Known rows, with every way that one mark hangs from another:
puvin{seve suvad{puvapo} tupus}: 22	1	-13	-46	-13	1	36	-31	-13	32	-30	-13	-41	21	-26	12	-22	30
puvin{seve{vobom{nidis}} suvad{puvapo} tupus}: 28	-57	12	-37	-12	14	11	-21	-10	48	-2	-18	-33	8	-36	-2	-28	43
vobom{seve}: 18	-37	4	-55	-24	-3	9	-27	0	29	-17	-17	-2	36	-17	36	9	15
puvin{suvad tupus}: 5	-5	-9	-51	-17	2	37	-39	-4	46	-33	-21	-27	22	-31	22	-8	30
modo{seve{vobom{nufas}}}: 11	-59	35	-34	-11	11	-11	-20	-6	22	25	-7	-5	27	-19	8	2	5
seve{puvin{tupus}}: 2	-3	-7	-28	-30	3	10	-35	19	21	-34	-11	-20	32	-32	24	6	4
tupus{puvin{seve{vobom} suvad}}: 17	-21	0	-55	-4	1	6	-48	-15	49	-28	-15	-24	5	-30	24	1	39
tupus{puvin{seve{vobom{nidis nufas}} suvad}}: -2	-65	22	-51	-12	16	-8	-32	-1	59	-12	-12	-14	-3	-34	6	6	35
puvin{seve{vobom{nidis}} tupus}: 26	-56	16	-22	-10	18	7	-24	8	30	-1	-8	-16	6	-52	9	-13	23
vobom{nidis}: 16	-46	4	-41	-24	1	0	-18	4	16	-20	-17	-5	12	-20	18	-3	21
rugi{suvad}: 17	-17	-17	-44	-21	0	4	-22	-6	-1	-25	-11	-22	21	1	18	-8	-4
tupus{puvin{seve suvad{puvapo}}}: 20	3	-17	-58	-10	-6	15	-39	-21	32	-44	-14	-31	16	-12	24	-8	41
puvin{seve{vobom} tupus}: 28	-24	3	-26	-6	11	18	-34	5	27	-6	-3	-29	14	-42	12	-10	11
vobom{nidis nufas}: -2	-58	14	-38	-25	8	-1	-12	12	20	-9	-10	-9	9	-20	9	4	7
seve{puvin{suvad{puvapo}} vobom{nidis}}: 18	-67	19	-39	-31	-1	-27	-16	-3	49	-2	-30	-22	18	-4	0	-14	41
vobom{nidis nufas seve{puvin{suvad}}}: -14	-76	33	-59	-43	5	-14	-24	18	65	-17	-25	6	32	-19	17	17	17
seve{puvin vobom}: 18	-37	11	-29	-26	-4	-18	-29	12	23	-10	-15	-17	22	-13	16	5	7
vobom{seve{puvin}}: 9	-33	9	-49	-35	-7	-10	-31	14	36	-25	-17	-1	44	-14	36	18	5
tupus{puvin{seve{vobom{nidis}} suvad{puvapo}}}: 25	-53	8	-48	-10	9	-10	-28	-18	48	-13	-20	-22	2	-23	9	-13	57

Rows:
31	-25	1	-42	-7	9	25	-31	-13	45	-7	-12	-46	15	-28	3	-26	34 => puvin{seve{vobom} suvad{puvapo} tupus}
11	-61	14	-34	-29	14	-11	-22	4	57	-1	-27	-23	22	-27	-1	-15	41 => seve{puvin{suvad{puvapo} tupus} vobom{nidis}}
-5	-56	18	-55	-39	11	0	-33	14	70	-27	-30	2	39	-40	27	7	31 => vobom{nidis seve{puvin{suvad tupus}}}
-9	-77	30	-45	-46	8	-23	-16	27	43	-7	-14	12	35	-21	20	23	0 => vobom{nidis nufas seve{puvin}}
3	-68	26	-38	-13	23	15	-26	6	56	1	-11	-23	3	-50	-5	-10	23 => puvin{seve{vobom{nidis nufas}} suvad tupus}
-7	-80	32	-42	-34	10	-23	-20	15	57	-3	-22	-12	10	-17	-3	6	19 => seve{puvin{suvad} vobom{nidis nufas}}
5	-67	41	-32	-22	16	-21	-32	1	58	3	-29	4	34	-44	13	-7	34 => modo{seve{puvin{suvad tupus} vobom{nidis}}}
3	-66	22	-60	-42	-5	-16	-29	7	63	-29	-33	6	34	-18	29	10	30 => vobom{nidis seve{puvin{suvad}}}
17	2	-7	-46	-13	1	41	-42	-3	37	-40	-14	-31	16	-39	22	-13	22 => puvin{seve suvad tupus}
2	-57	13	-51	-39	11	-1	-23	7	64	-19	-29	-7	45	-27	18	-4	38 => vobom{nidis seve{puvin{suvad{puvapo} tupus}}}
13	-5	-14	-52	-17	4	35	-28	-11	39	-23	-22	-37	26	-18	13	-18	37 => puvin{suvad{puvapo} tupus}
4	-36	14	-42	-10	17	28	-35	3	52	-2	-5	-37	9	-41	1	-7	13 => puvin{seve{vobom{nufas}} suvad tupus}
7	-34	7	-55	-7	9	3	-31	-14	49	-9	-7	-36	7	-17	4	-1	33 => tupus{puvin{seve{vobom{nufas}} suvad{puvapo}}}
3	-67	21	-37	-13	19	-16	-27	8	33	-4	0	-9	-2	-38	9	11	17 => tupus{puvin{seve{vobom{nidis nufas}}}}
-2	-2	-6	-43	-28	1	19	-43	10	45	-42	-24	-24	29	-28	23	2	21 => seve{puvin{suvad tupus}}
-18	-68	25	-39	-42	22	-8	-21	33	51	-9	-10	7	38	-42	19	20	2 => vobom{nidis nufas seve{puvin{tupus}}}
